Known rows, with every way that one mark hangs from another:
lupa(bepig(gito kelo) gutak): [ 0.17  0.17  0.40 -0.05 -0.21 -0.39 -0.29  0.13 -0.12 -0.04 -0.15 -0.24
  0.01 -0.06 -0.58  0.44 -0.13 -0.43 -0.06 -0.06 -0.41  0.36  0.60  0.13]
lupa(bepig kelo(gutak)): [ 0.00  0.25  0.13 -0.14 -0.15 -0.44 -0.23  0.47 -0.28 -0.09 -0.06  0.06
 -0.01 -0.25 -0.07  0.24  0.03 -0.14 -0.17 -0.16 -0.45  0.30  0.48  0.28]
kelo(bepig): [-0.04  0.04  0.41 -0.10 -0.08 -0.20 -0.16  0.23 -0.06 -0.01 -0.09 -0.16
  0.02 -0.15 -0.09 -0.01 -0.10 -0.19 -0.05 -0.31 -0.04  0.08  0.25  0.00]
bepig(gito gutak kelo mizosu zalenud(lupa)): [ 0.26 -0.01 -0.38  0.09 -0.50 -0.10 -0.10  0.21  0.12 -0.12 -0.24 -0.68
 -0.02 -0.14  0.12 -0.32 -0.30 -0.29 -0.02  0.16 -0.16  0.27  0.29  0.11]
gito(bepig zalenud): [ 0.20  0.09  0.12 -0.09 -0.17  0.09 -0.09  0.63  0.12 -0.02 -0.18 -0.30
  0.10  0.14  0.29 -0.26 -0.22 -0.08 -0.05  0.39  0.20 -0.03  0.05  0.17]
kelo(bepig gito(zalenud) gutak): [ 0.01  0.10  0.34 -0.17 -0.30 -0.17 -0.10  0.16 -0.18  0.11 -0.15 -0.36
 -0.02 -0.20 -0.08  0.11  0.02 -0.37 -0.13 -0.18  0.14 -0.04  0.24  0.09]
bepig(mizosu): [ 0.04  0.06 -0.19 -0.12 -0.18 -0.05 -0.12  0.12 -0.06 -0.24 -0.12 -0.24
  0.02 -0.12  0.34 -0.01 -0.33 -0.20 -0.04  0.02 -0.09  0.24  0.23  0.09]
gito(kelo(bepig(gutak mizosu)) zalenud): [ 0.05 -0.05  0.29 -0.04 -0.22 -0.12 -0.01  0.48  0.13  0.05 -0.21 -0.61
 -0.01 -0.41  0.41 -0.17 -0.28 -0.45 -0.07 -0.46  0.20  0.02  0.25  0.14]
lupa(kelo): [ 0.05  0.21 -0.10  0.06 -0.02 -0.10 -0.24  0.34 -0.06 -0.15 -0.10 -0.08
  0.07 -0.25  0.00 -0.05 -0.18  0.10 -0.11  0.01 -0.23  0.19  0.32  0.24]
gito(bepig(gutak zalenud)): [ 0.15  0.04 -0.13  0.08 -0.29  0.07 -0.07  0.68  0.07  0.08 -0.13 -0.38
  0.04  0.13  0.49 -0.48  0.07  0.04  0.05  0.35  0.10 -0.02  0.21 -0.09]
kelo(gito gutak): [ 0.06  0.21  0.00  0.02 -0.09 -0.07 -0.18 -0.05 -0.21  0.05 -0.10 -0.25
 -0.03  0.04 -0.11  0.16  0.03 -0.14 -0.03 -0.02  0.10  0.02  0.29 -0.10]
gito(kelo(bepig(gutak mizosu zalenud(lupa)))): [ 0.11 -0.08  0.23  0.09 -0.14 -0.15  0.08  0.33  0.08  0.14 -0.15 -0.66
 -0.05 -0.59  0.32 -0.33 -0.13 -0.28 -0.08 -0.29  0.16  0.26  0.14 -0.16]
lupa(gutak kelo): [ 0.15  0.26 -0.25  0.06  0.00 -0.14 -0.23  0.41 -0.18 -0.13 -0.11  0.03
  0.13 -0.34 -0.12  0.23 -0.04 -0.01 -0.19  0.17 -0.21  0.34  0.39  0.11]
kelo(bepig(mizosu) gito gutak): [ 0.00  0.12 -0.05 -0.21 -0.31 -0.25 -0.02 -0.12 -0.31 -0.03 -0.06 -0.26
 -0.03 -0.27  0.12  0.29 -0.03 -0.47 -0.10 -0.28  0.02  0.20  0.36 -0.05]
gito(bepig(gutak) kelo): [ 0.29  0.14  0.20  0.23  0.11  0.07 -0.11  0.50  0.18  0.26 -0.11 -0.47
  0.05  0.12  0.19 -0.27 -0.17  0.04  0.04  0.02  0.37 -0.15  0.23 -0.16]
zalenud(bepig(gito) lupa): [ 0.50 -0.03  0.18  0.15 -0.07 -0.06 -0.21 -0.05  0.11 -0.02 -0.15 -0.44
  0.13  0.15 -0.04 -0.27 -0.36 -0.12 -0.11  0.45  0.19  0.31  0.20 -0.02]
gito(bepig(mizosu zalenud(lupa)) kelo(gutak)): [ 0.37  0.05 -0.25 -0.17 -0.05 -0.04  0.21  0.73  0.01  0.10 -0.07 -0.42
  0.08 -0.05  0.36 -0.20 -0.06 -0.39 -0.12  0.42  0.38  0.28 -0.02 -0.15]
lupa(bepig gutak kelo): [ 0.05  0.26  0.08  0.02 -0.06 -0.37 -0.27  0.33 -0.26 -0.11 -0.11  0.03
  0.03 -0.49 -0.14  0.37  0.01 -0.08 -0.17  0.01 -0.47  0.52  0.51  0.17]
lupa(bepig(gito(zalenud)) kelo): [ 0.03  0.12  0.32 -0.06 -0.44 -0.26 -0.21  0.40  0.02 -0.23 -0.17 -0.25
  0.02 -0.38  0.04 -0.03 -0.32 -0.42 -0.12  0.28 -0.46  0.26  0.48  0.60]
bepig(kelo(gito(zalenud(lupa)) gutak) mizosu): [ 0.28  0.18 -0.24  0.02 -0.28 -0.08 -0.12 -0.07 -0.07  0.01 -0.25 -0.66
 -0.06 -0.22 -0.16  0.12 -0.24 -0.16 -0.17 -0.08  0.03  0.24  0.08  0.11]
lupa(bepig(gito gutak zalenud)): [-0.01 -0.04  0.39  0.02 -0.54 -0.24 -0.17  0.31 -0.02 -0.09 -0.15 -0.42
 -0.07 -0.10  0.25 -0.29 -0.05 -0.42  0.06  0.17 -0.31  0.15  0.52  0.13]
lupa(gutak kelo(bepig)): [ 0.07  0.21  0.04 -0.05 -0.07 -0.31 -0.17  0.43 -0.24 -0.06 -0.08  0.06
  0.11 -0.56 -0.25  0.28  0.04 -0.18 -0.21 -0.13 -0.23  0.34  0.46  0.11]
gito(bepig(gutak kelo mizosu zalenud)): [ 0.24  0.07 -0.46 -0.01 -0.40 -0.04 -0.06  0.57  0.06 -0.01 -0.18 -0.52
  0.03  0.16  0.50 -0.36 -0.11 -0.04  0.04  0.10 -0.04  0.10  0.27  0.01]
lupa(bepig(gito mizosu) gutak kelo): [ 0.13  0.16 -0.26 -0.13 -0.40 -0.41 -0.11  0.15 -0.26 -0.34 -0.09 -0.07
  0.06 -0.58  0.08  0.40 -0.23 -0.58 -0.18  0.34 -0.51  0.70  0.70  0.37]
gito(bepig(mizosu) kelo(gutak) zalenud(lupa)): [ 0.44  0.09 -0.15 -0.17 -0.05  0.00  0.15  0.71  0.11  0.09 -0.15 -0.50
  0.10 -0.09  0.31 -0.12 -0.26 -0.38 -0.22  0.32  0.50  0.18 -0.07  0.08]
bepig(gutak): [ 0.08  0.08  0.07  0.16 -0.12 -0.04 -0.27  0.20  0.00 -0.01 -0.17 -0.31
 -0.02 -0.03  0.17 -0.22 -0.10  0.10  0.01 -0.14 -0.05 -0.09  0.30 -0.05]

Rows:
[ 0.16  0.05 -0.28 -0.30 -0.55 -0.27  0.03  0.48 -0.14 -0.32 -0.15 -0.15
  0.15 -0.62  0.11  0.20 -0.31 -0.82 -0.28  0.30 -0.19  0.47  0.50  0.52]
lupa(gutak kelo(bepig(gito(zalenud) mizosu)))
[-0.08  0.09  0.11 -0.13 -0.25 -0.23 -0.10  0.59 -0.08 -0.13 -0.07 -0.09
  0.06 -0.46  0.07 -0.18  0.02 -0.16 -0.11 -0.06 -0.31  0.21  0.32  0.23]
lupa(kelo(bepig(zalenud)))
[ 0.19  0.24 -0.78 -0.14 -0.41 -0.05  0.08  0.43 -0.27 -0.11 -0.03 -0.25
  0.08 -0.18  0.55 -0.07  0.04 -0.26 -0.10  0.55 -0.03  0.38  0.28  0.10]
lupa(kelo(gito(bepig(mizosu zalenud)) gutak))
[ 0.18  0.01  0.00  0.07 -0.22 -0.03 -0.07  0.16  0.12 -0.05 -0.14 -0.57
  0.01 -0.07  0.32 -0.15 -0.46 -0.53  0.01  0.00  0.18  0.05  0.43  0.09]
bepig(gito(kelo) gutak mizosu)
[ 0.06  0.08 -0.30 -0.21 -0.56 -0.37 -0.03  0.37 -0.22 -0.36 -0.10 -0.12
  0.06 -0.57  0.22  0.20 -0.07 -0.71 -0.15  0.54 -0.53  0.77  0.61  0.35]
lupa(bepig(gito mizosu zalenud) gutak kelo)
[ 0.17 -0.02 -0.31  0.00 -0.44 -0.06 -0.12  0.09  0.01 -0.22 -0.15 -0.41
  0.02 -0.03  0.44 -0.14 -0.39 -0.42 -0.01  0.17 -0.07  0.11  0.46  0.17]
bepig(gito gutak mizosu)
[ 0.29  0.19  0.00  0.20 -0.10 -0.04 -0.25  0.44  0.11  0.18 -0.16 -0.44
  0.03  0.28  0.02 -0.16 -0.13  0.28  0.03 -0.16 -0.02 -0.10  0.30 -0.06]
gito(bepig(gutak kelo))
[ 0.21  0.10  0.06  0.17 -0.30 -0.11 -0.32  0.18  0.10  0.00 -0.20 -0.49
 -0.01  0.22 -0.22 -0.07 -0.28 -0.17  0.04 -0.19 -0.14 -0.13  0.50  0.15]
bepig(gito gutak kelo)
[ 0.21  0.17  0.01  0.10  0.05 -0.30 -0.14  0.32 -0.17 -0.01 -0.11 -0.08
  0.09 -0.78 -0.35  0.20 -0.01  0.01 -0.29 -0.06 -0.11  0.48  0.31  0.00]
zalenud(lupa(gutak kelo(bepig)))
[ 0.17  0.10 -0.21 -0.13 -0.37 -0.14 -0.18  0.01  0.04 -0.25 -0.16 -0.40
  0.03  0.10 -0.09  0.10 -0.49 -0.45 -0.01  0.00 -0.21  0.18  0.40  0.27]
bepig(gito kelo mizosu)
[ 0.19  0.12 -0.06 -0.08 -0.11 -0.19 -0.16  0.56 -0.05  0.08 -0.18 -0.33
  0.00  0.06 -0.37 -0.08  0.09 -0.08 -0.14 -0.04 -0.07  0.13  0.10  0.00]
bepig(kelo(gutak) zalenud(lupa))
[ 0.46  0.10 -0.18  0.52 -0.10 -0.06 -0.32 -0.50  0.07  0.19 -0.25 -0.90
 -0.03 -0.14  0.11 -0.19 -0.33  0.38 -0.04 -0.21  0.06  0.37  0.21 -0.27]
zalenud(bepig(gutak kelo(gito) mizosu) lupa)
[ 0.50  0.06  0.07  0.17  0.19 -0.08 -0.22  0.07 -0.07  0.10 -0.18 -0.27
  0.17 -0.13 -0.12  0.01 -0.08  0.12 -0.22  0.34  0.22  0.48  0.12 -0.29]
zalenud(bepig lupa(gutak))
[ 0.14 -0.05 -0.34  0.13 -0.33 -0.03 -0.04  0.28  0.02 -0.11 -0.20 -0.55
 -0.02 -0.38  0.55 -0.41 -0.14 -0.02 -0.05  0.17 -0.04  0.34  0.11 -0.09]
bepig(gutak mizosu zalenud(lupa))
[ 0.05 -0.11 -0.05  0.02 -0.37 -0.19  0.03  0.32 -0.03 -0.03 -0.17 -0.51
 -0.04 -0.54  0.43 -0.38 -0.06 -0.19 -0.07 -0.14 -0.05  0.30  0.18 -0.12]
kelo(bepig(gutak mizosu zalenud(lupa)))
[ 0.00 -0.04 -0.40 -0.03 -0.41 -0.04 -0.06  0.40 -0.04 -0.16 -0.18 -0.40
 -0.01 -0.14  0.66 -0.33 -0.08 -0.21  0.00  0.08 -0.09  0.16  0.24  0.00]
bepig(gutak mizosu zalenud)
[-0.07  0.15 -0.45 -0.21 -0.50 -0.29  0.05  0.19 -0.35 -0.13 -0.04 -0.21
  0.00 -0.55  0.29  0.08  0.08 -0.47 -0.15 -0.02 -0.19  0.41  0.41  0.18]
lupa(kelo(bepig(mizosu zalenud) gito gutak))
[ 0.34  0.17 -0.73 -0.18 -0.29 -0.12  0.14  0.83 -0.16 -0.15 -0.06 -0.20
  0.12 -0.29  0.45 -0.16 -0.03 -0.17 -0.23  0.58  0.00  0.50  0.14  0.16]
gito(bepig(mizosu zalenud(lupa(kelo(gutak)))))
[ 0.45  0.11 -0.52 -0.03 -0.17 -0.09  0.02  0.50 -0.01  0.01 -0.18 -0.40
  0.11 -0.12  0.03 -0.03 -0.04 -0.09 -0.14  0.47  0.05  0.56  0.07 -0.13]
gito(bepig(kelo mizosu zalenud(lupa(gutak))))
[ 0.34  0.04 -0.18  0.14 -0.17 -0.15 -0.32  0.13  0.04  0.01 -0.22 -0.54
  0.06  0.20  0.32 -0.13 -0.33  0.13 -0.05 -0.30 -0.10  0.20  0.35 -0.03]
zalenud(bepig(gutak kelo mizosu))
[ 0.04  0.24 -0.21  0.05 -0.38 -0.26 -0.13 -0.03 -0.26 -0.21 -0.19 -0.37
 -0.02 -0.80  0.21  0.32 -0.14 -0.29 -0.18  0.21 -0.36  0.70  0.44  0.25]
lupa(bepig(mizosu) gutak kelo(gito(zalenud)))
[ 0.13  0.13 -0.22  0.16 -0.11 -0.04 -0.14  0.45  0.01 -0.13 -0.15 -0.26
  0.04 -0.48  0.05 -0.31 -0.03  0.15 -0.15  0.29 -0.21  0.37  0.12  0.14]
bepig(zalenud(lupa(kelo)))
[ 0.24  0.01 -0.21  0.04 -0.19  0.03  0.08  0.64  0.13  0.08 -0.11 -0.57
  0.05 -0.01  0.72 -0.41 -0.15 -0.22  0.04  0.25  0.29  0.12  0.18 -0.10]
gito(bepig(gutak mizosu zalenud) kelo)
[-0.06  0.09  0.19 -0.17 -0.33 -0.21 -0.03  0.21 -0.26  0.12 -0.06 -0.27
 -0.03 -0.14 -0.02 -0.03  0.22 -0.38 -0.05 -0.09  0.04  0.08  0.28 -0.10]
kelo(bepig(zalenud) gito gutak)
[ 0.11  0.11  0.11  0.00 -0.33 -0.25 -0.05 -0.12 -0.20  0.00 -0.20 -0.55
 -0.13 -0.45  0.20  0.11 -0.15 -0.32 -0.17  0.07 -0.09  0.49  0.16  0.07]
kelo(gito(zalenud(lupa(bepig(mizosu)))) gutak)
[ 0.09  0.04  0.71  0.18 -0.16 -0.23 -0.21  0.17  0.07  0.11 -0.13 -0.50
 -0.08 -0.12 -0.01 -0.02 -0.27 -0.41  0.04 -0.17 -0.04  0.00  0.54  0.06]
lupa(bepig(gito(kelo) gutak))
[ 0.12  0.12 -0.22 -0.21 -0.54 -0.34 -0.08  0.42 -0.17 -0.38 -0.18 -0.20
  0.08 -0.59  0.19  0.24 -0.29 -0.71 -0.24  0.43 -0.43  0.64  0.54  0.54]
lupa(bepig(gito(zalenud) mizosu) gutak kelo)
[ 0.09  0.29  0.13  0.28 -0.08 -0.33 -0.23 -0.09 -0.28  0.08 -0.09 -0.29
 -0.08 -0.58 -0.25  0.23  0.03  0.14 -0.18 -0.09 -0.30  0.44  0.37  0.05]
zalenud(lupa(bepig kelo(gito gutak)))
[ 0.31  0.21  0.12 -0.12  0.14 -0.07 -0.02  0.71 -0.02  0.22 -0.03 -0.20
  0.09  0.28  0.02  0.07 -0.05 -0.28 -0.08  0.09  0.40 -0.07  0.16 -0.07]
gito(bepig kelo(gutak))
[ 0.17  0.24 -0.40  0.17 -0.18 -0.09 -0.09  0.17 -0.21  0.02 -0.11 -0.33
 -0.01 -0.44 -0.10 -0.14  0.13  0.04 -0.18  0.30 -0.04  0.34  0.22  0.03]
bepig(zalenud(lupa(kelo(gito gutak))))
